Each row was made from one path, in order. Every step used is in the known rows, and no mark comes twice. Write each row's path.
Known rows
r-f-v-d-y: [ 0.24 -0.31 -0.17  0.06  0.04  0.08  0.04 -0.16 -0.08  0.03  0.05 -0.18
  0.34  0.16 -0.22  0.15 -0.13 -0.10  0.08  0.27 -0.09  0.09  0.11]
r-f-v-m: [ 0.12 -0.22 -0.14  0.02  0.02 -0.08  0.05 -0.16  0.03  0.05 -0.06 -0.15
  0.32  0.11 -0.39  0.06 -0.03 -0.08 -0.02  0.25 -0.21 -0.01  0.16]
v-r: [-0.08 -0.30 -0.21 -0.01 -0.03 -0.03  0.19 -0.28  0.00 -0.10  0.18 -0.07
  0.12  0.01 -0.15  0.04 -0.23 -0.07  0.06  0.12 -0.10 -0.02  0.05]
y-f: [ 0.09 -0.36 -0.17  0.11  0.14  0.04  0.09 -0.16 -0.27  0.03  0.11 -0.13
  0.08  0.05 -0.27  0.07 -0.12 -0.04  0.03  0.20 -0.05  0.10  0.04]
s-y-m: [ 0.01 -0.29 -0.23 -0.06  0.11 -0.09 -0.08 -0.10 -0.04  0.03  0.06 -0.20
  0.37  0.03 -0.32  0.16 -0.12 -0.08 -0.01  0.17 -0.05  0.10  0.08]
v-d-y: [ 0.13 -0.41 -0.16  0.05  0.08  0.10  0.04 -0.16 -0.09 -0.11  0.18 -0.11
  0.29  0.11 -0.04  0.14 -0.18 -0.11  0.08  0.23  0.03  0.12  0.02]
r-s-y: [ 0.07 -0.34 -0.13 -0.10  0.13  0.00 -0.03 -0.11  0.02 -0.05  0.11 -0.16
  0.42  0.16 -0.25  0.09 -0.22 -0.04 -0.03  0.23 -0.03 -0.05  0.15]
d-r: [ 0.03 -0.27 -0.30  0.10  0.02  0.15  0.05 -0.15 -0.09  0.02  0.19 -0.11
  0.12  0.07 -0.20  0.04 -0.10 -0.08  0.04  0.12 -0.09  0.07  0.08]
f-v-d-y: [ 0.17 -0.30 -0.19  0.04 -0.08  0.13  0.13 -0.18 -0.11 -0.04  0.05 -0.15
  0.26  0.14 -0.13  0.14 -0.21 -0.05  0.11  0.21 -0.09  0.11  0.07]
f-v-s-y: [ 0.11 -0.28 -0.14  0.00 -0.08  0.01  0.10 -0.09  0.00  0.01  0.10 -0.19
  0.20  0.15 -0.32  0.06 -0.27  0.04  0.07  0.17 -0.06 -0.01  0.20]
f-v: [ 0.05 -0.20 -0.15  0.04 -0.13  0.05  0.23 -0.20 -0.16  0.04 -0.08 -0.14
  0.11  0.08 -0.25  0.04 -0.20  0.04  0.04  0.13 -0.18 -0.02  0.12]
v-d-r: [ 0.07 -0.33 -0.28  0.08  0.02  0.08 -0.01 -0.14 -0.04 -0.01  0.26 -0.11
  0.24  0.12 -0.08  0.07 -0.18 -0.21  0.08  0.16 -0.04  0.05  0.02]
s-y-f-v-d-r: [ 0.17 -0.26 -0.33  0.06  0.02  0.07 -0.10 -0.05 -0.14  0.20  0.23 -0.26
  0.24  0.17 -0.39  0.10 -0.19 -0.17  0.10  0.23 -0.14  0.12  0.07]
y-v-d-r: [ 0.20 -0.42 -0.33  0.07  0.06  0.06 -0.05 -0.20 -0.12  0.12  0.26 -0.09
  0.22  0.09 -0.05  0.07 -0.20 -0.14  0.19  0.15 -0.05  0.00  0.05]
f-v-r-s-y: [ 0.03 -0.23 -0.23 -0.17 -0.08 -0.01  0.10 -0.24  0.17 -0.04  0.10 -0.18
  0.37  0.14 -0.32  0.08 -0.30 -0.03  0.05  0.19 -0.21 -0.09  0.18]
d-v: [ 0.02 -0.24 -0.19  0.07 -0.05  0.19  0.16 -0.19 -0.12  0.07  0.01 -0.15
  0.15  0.12 -0.17 -0.01 -0.18  0.00  0.08  0.19 -0.14 -0.01  0.10]
s-y-v: [ 0.10 -0.40 -0.13  0.00  0.11 -0.03 -0.02 -0.14 -0.18  0.16  0.08 -0.16
  0.24  0.06 -0.24  0.05 -0.26  0.03  0.07  0.16 -0.03 -0.02  0.13]
s-y-f-v: [ 0.10 -0.24 -0.15  0.04  0.04  0.03  0.04 -0.09 -0.25  0.17  0.02 -0.24
  0.16  0.10 -0.48  0.07 -0.20  0.02  0.02  0.22 -0.16  0.09  0.12]
v-s-y: [ 0.06 -0.39 -0.12  0.00  0.08 -0.02  0.02 -0.07 -0.01 -0.06  0.23 -0.16
  0.23  0.13 -0.23  0.06 -0.25 -0.02  0.02  0.18  0.07  0.01  0.15]
y-v-s: [ 0.22 -0.50 -0.20  0.07  0.08  0.02  0.08 -0.24 -0.11  0.00  0.20 -0.08
  0.10  0.07 -0.09  0.06 -0.23  0.04  0.17  0.15  0.05 -0.05  0.14]
d-r-f-v: [ 0.14 -0.17 -0.31  0.11 -0.03  0.14  0.04 -0.16 -0.09  0.18  0.07 -0.18
  0.17  0.12 -0.39  0.06 -0.04 -0.06  0.04  0.17 -0.21  0.05  0.16]
r-f-v-s-y: [ 0.18 -0.29 -0.13  0.02  0.03 -0.02  0.02 -0.07  0.02  0.09  0.10 -0.23
  0.29  0.18 -0.41  0.07 -0.20 -0.01  0.03  0.23 -0.06  0.00  0.23]
d-y-f-v-r-s: [ 0.23 -0.33 -0.35 -0.03  0.03  0.19  0.12 -0.34  0.01 -0.12  0.19 -0.15
  0.24  0.11 -0.33  0.18 -0.12 -0.01  0.13  0.26 -0.19  0.13  0.11]
d-y: [ 0.09 -0.35 -0.18  0.07  0.08  0.17  0.11 -0.18 -0.16 -0.10  0.10 -0.11
  0.20  0.06 -0.15  0.11 -0.11  0.01  0.03  0.19 -0.01  0.16  0.08]
f-v-d: [ 0.09 -0.26 -0.14  0.01 -0.13 -0.03  0.18 -0.18 -0.09  0.02  0.00 -0.14
  0.20  0.12 -0.13  0.07 -0.27 -0.10  0.09  0.17 -0.13 -0.04  0.06]

Write each row's path
[ 0.31 -0.39 -0.28  0.14  0.04  0.22  0.12 -0.20 -0.17 -0.06  0.19 -0.16
  0.07  0.12 -0.32  0.15 -0.09  0.06  0.15  0.23 -0.04  0.20  0.14] => d-y-f-v-s
[ 0.23 -0.26 -0.33  0.12 -0.03  0.14  0.03 -0.15  0.02  0.07  0.21 -0.17
  0.14  0.16 -0.34  0.07 -0.07 -0.05  0.11  0.18 -0.11  0.04  0.19] => d-r-f-v-s
[ 0.22 -0.28 -0.24  0.12  0.04  0.22  0.12 -0.20 -0.28  0.03  0.04 -0.18
  0.09  0.08 -0.36  0.14 -0.07  0.05  0.09  0.23 -0.13  0.22  0.09] => d-y-f-v
[ 0.27 -0.44 -0.32  0.10  0.17  0.03 -0.14 -0.18 -0.10  0.20  0.26 -0.13
  0.29  0.12 -0.14  0.09 -0.13 -0.19  0.16  0.21 -0.04  0.00  0.07] => y-v-d-r-f
[-0.04 -0.19 -0.23 -0.02 -0.19  0.00  0.27 -0.30  0.00 -0.03  0.05 -0.11
  0.08  0.04 -0.25  0.03 -0.24 -0.01  0.09  0.11 -0.23 -0.04  0.10] => f-v-r
[ 0.13 -0.34 -0.31  0.01  0.11  0.09 -0.01 -0.20 -0.08 -0.11  0.08 -0.13
  0.31  0.00 -0.20  0.23  0.01 -0.05  0.06  0.19 -0.03  0.23  0.05] => d-y-m
[ 0.20 -0.29 -0.16  0.07 -0.01  0.03  0.13 -0.17 -0.02  0.02  0.08 -0.15
  0.15  0.15 -0.31  0.07 -0.14 -0.01  0.07  0.20 -0.07 -0.03  0.20] => r-f-v-s
[ 0.11 -0.20 -0.13  0.05 -0.02  0.01  0.14 -0.17 -0.13  0.11 -0.07 -0.17
  0.18  0.10 -0.35  0.06 -0.12 -0.01  0.01  0.20 -0.18 -0.01  0.15] => r-f-v
[ 0.17 -0.46 -0.16  0.02  0.07 -0.06  0.04 -0.22 -0.16  0.08  0.11 -0.09
  0.23  0.08 -0.01  0.07 -0.28 -0.09  0.16  0.17  0.00 -0.07  0.04] => y-v-d
[ 0.16 -0.37 -0.32 -0.02  0.07  0.09 -0.07 -0.17  0.09 -0.08  0.29 -0.11
  0.39  0.19 -0.06  0.11 -0.17 -0.23  0.09  0.22 -0.04 -0.03  0.06] => v-d-r-s
[ 0.23 -0.33 -0.23  0.11 -0.01  0.08  0.16 -0.18 -0.17  0.01  0.13 -0.15
  0.01  0.12 -0.32  0.08 -0.17  0.02  0.13  0.20 -0.08  0.06  0.13] => y-f-v-s
[ 0.02 -0.26 -0.19  0.03 -0.01  0.10  0.07 -0.18  0.05  0.00  0.02 -0.12
  0.30  0.12 -0.22 -0.01 -0.10 -0.07  0.04  0.23 -0.17 -0.01  0.13] => d-v-m
[ 0.31 -0.54 -0.25  0.09  0.12  0.16  0.05 -0.25 -0.11 -0.07  0.25 -0.08
  0.15  0.09 -0.08  0.13 -0.16  0.08  0.19  0.19  0.09  0.09  0.15] => d-y-v-s
[-0.01 -0.29 -0.19  0.02  0.08 -0.06  0.11 -0.26  0.01 -0.02  0.18 -0.10
  0.20  0.04 -0.24  0.05 -0.15 -0.12  0.03  0.18 -0.10 -0.02  0.08] => v-r-f
[ 0.15 -0.43 -0.17  0.07  0.19  0.01 -0.04 -0.06 -0.12  0.00  0.30 -0.19
  0.17  0.13 -0.34  0.09 -0.21 -0.04  0.06  0.24  0.07  0.10  0.11] => v-s-y-f
[ 0.17 -0.42 -0.30  0.02  0.11  0.02 -0.17 -0.11 -0.07  0.19  0.29 -0.17
  0.34  0.12 -0.16  0.08 -0.26 -0.15  0.15  0.18 -0.02  0.01  0.08] => s-y-v-d-r
[ 0.11 -0.40 -0.15 -0.05  0.16 -0.12 -0.10 -0.12 -0.02  0.10  0.09 -0.14
  0.38  0.07 -0.29  0.05 -0.17 -0.03  0.04  0.21 -0.06 -0.01  0.15] => s-y-v-m
[ 0.17 -0.37 -0.43 -0.13  0.16 -0.02 -0.28 -0.09  0.21 -0.03  0.29 -0.20
  0.61  0.16 -0.21  0.24 -0.11 -0.28  0.06  0.24 -0.05  0.06  0.07] => v-d-r-s-y-m
[ 0.20 -0.46 -0.18 -0.14  0.21 -0.10 -0.16 -0.16  0.12  0.01  0.11 -0.13
  0.53  0.14 -0.26  0.10 -0.17 -0.05  0.04  0.27 -0.06 -0.08  0.19] => r-s-y-v-m
[ 0.19 -0.40 -0.21  0.13  0.19  0.19  0.03 -0.17 -0.28 -0.04  0.17 -0.14
  0.13  0.06 -0.27  0.14 -0.06 -0.01  0.06  0.23 -0.01  0.25  0.05] => d-y-f
[ 0.14 -0.29 -0.32  0.07 -0.03  0.17  0.17 -0.31 -0.12 -0.03  0.16 -0.15
  0.07  0.05 -0.35  0.14 -0.13  0.01  0.14  0.20 -0.19  0.19  0.08] => d-y-f-v-r
[ 0.11 -0.35 -0.25 -0.17  0.17 -0.07 -0.14 -0.13  0.10 -0.07  0.07 -0.19
  0.53  0.10 -0.30  0.21 -0.12 -0.11 -0.02  0.23 -0.05  0.03  0.12] => r-s-y-m
[ 0.11 -0.21 -0.31  0.07 -0.13  0.10  0.06 -0.16 -0.04  0.07  0.14 -0.15
  0.20  0.15 -0.18  0.07 -0.19 -0.13  0.12  0.15 -0.17  0.03  0.07] => f-v-d-r
[ 0.23 -0.25 -0.37 -0.01  0.07  0.17 -0.10 -0.10 -0.05  0.13  0.18 -0.25
  0.31  0.20 -0.49  0.12 -0.11 -0.05  0.05  0.25 -0.19  0.09  0.17] => d-r-s-y-f-v
[-0.06 -0.24 -0.27  0.01 -0.12  0.14  0.20 -0.30  0.04 -0.01  0.14 -0.12
  0.14  0.07 -0.15 -0.01 -0.23 -0.05  0.12  0.16 -0.19 -0.04  0.09] => d-v-r
[ 0.00 -0.28 -0.26 -0.13 -0.02  0.12  0.04 -0.23  0.20 -0.02  0.19 -0.19
  0.42  0.18 -0.24  0.03 -0.28 -0.06  0.09  0.23 -0.16 -0.10  0.17] => d-v-r-s-y
[ 0.20 -0.29 -0.19 -0.06  0.08  0.05  0.00 -0.11 -0.10  0.08  0.04 -0.24
  0.33  0.17 -0.45  0.11 -0.20 -0.01  0.03  0.27 -0.16  0.02  0.16] => r-s-y-f-v
[ 0.14 -0.24 -0.19  0.09 -0.01  0.07  0.17 -0.19 -0.28  0.10 -0.02 -0.17
  0.04  0.07 -0.37  0.06 -0.14  0.01  0.07  0.19 -0.17  0.08  0.09] => y-f-v
[ 0.14 -0.43 -0.28 -0.11  0.06 -0.01  0.09 -0.38  0.07 -0.06  0.19 -0.06
  0.27  0.06 -0.09  0.09 -0.26 -0.02  0.16  0.17 -0.10 -0.13  0.12] => y-v-r-s
[ 0.14 -0.29 -0.30 -0.06 -0.03  0.05  0.16 -0.32  0.02 -0.05  0.13 -0.14
  0.18  0.11 -0.34  0.10 -0.20 -0.05  0.11  0.21 -0.22 -0.01  0.11] => y-f-v-r-s
[ 0.22 -0.45 -0.22  0.07  0.12  0.16  0.06 -0.26 -0.22  0.02  0.10 -0.09
  0.17  0.03 -0.12  0.12 -0.14  0.07  0.13  0.18 -0.01  0.11  0.11] => d-y-v
[ 0.04 -0.29 -0.30 -0.08 -0.06  0.17  0.16 -0.34  0.18 -0.08  0.17 -0.11
  0.30  0.15 -0.13  0.02 -0.24 -0.06  0.12  0.20 -0.18 -0.11  0.13] => d-v-r-s
[ 0.02 -0.23 -0.24 -0.02 -0.03 -0.02  0.09 -0.19 -0.09  0.10  0.14 -0.22
  0.14  0.07 -0.47  0.06 -0.25 -0.03  0.07  0.19 -0.21  0.07  0.10] => s-y-f-v-r
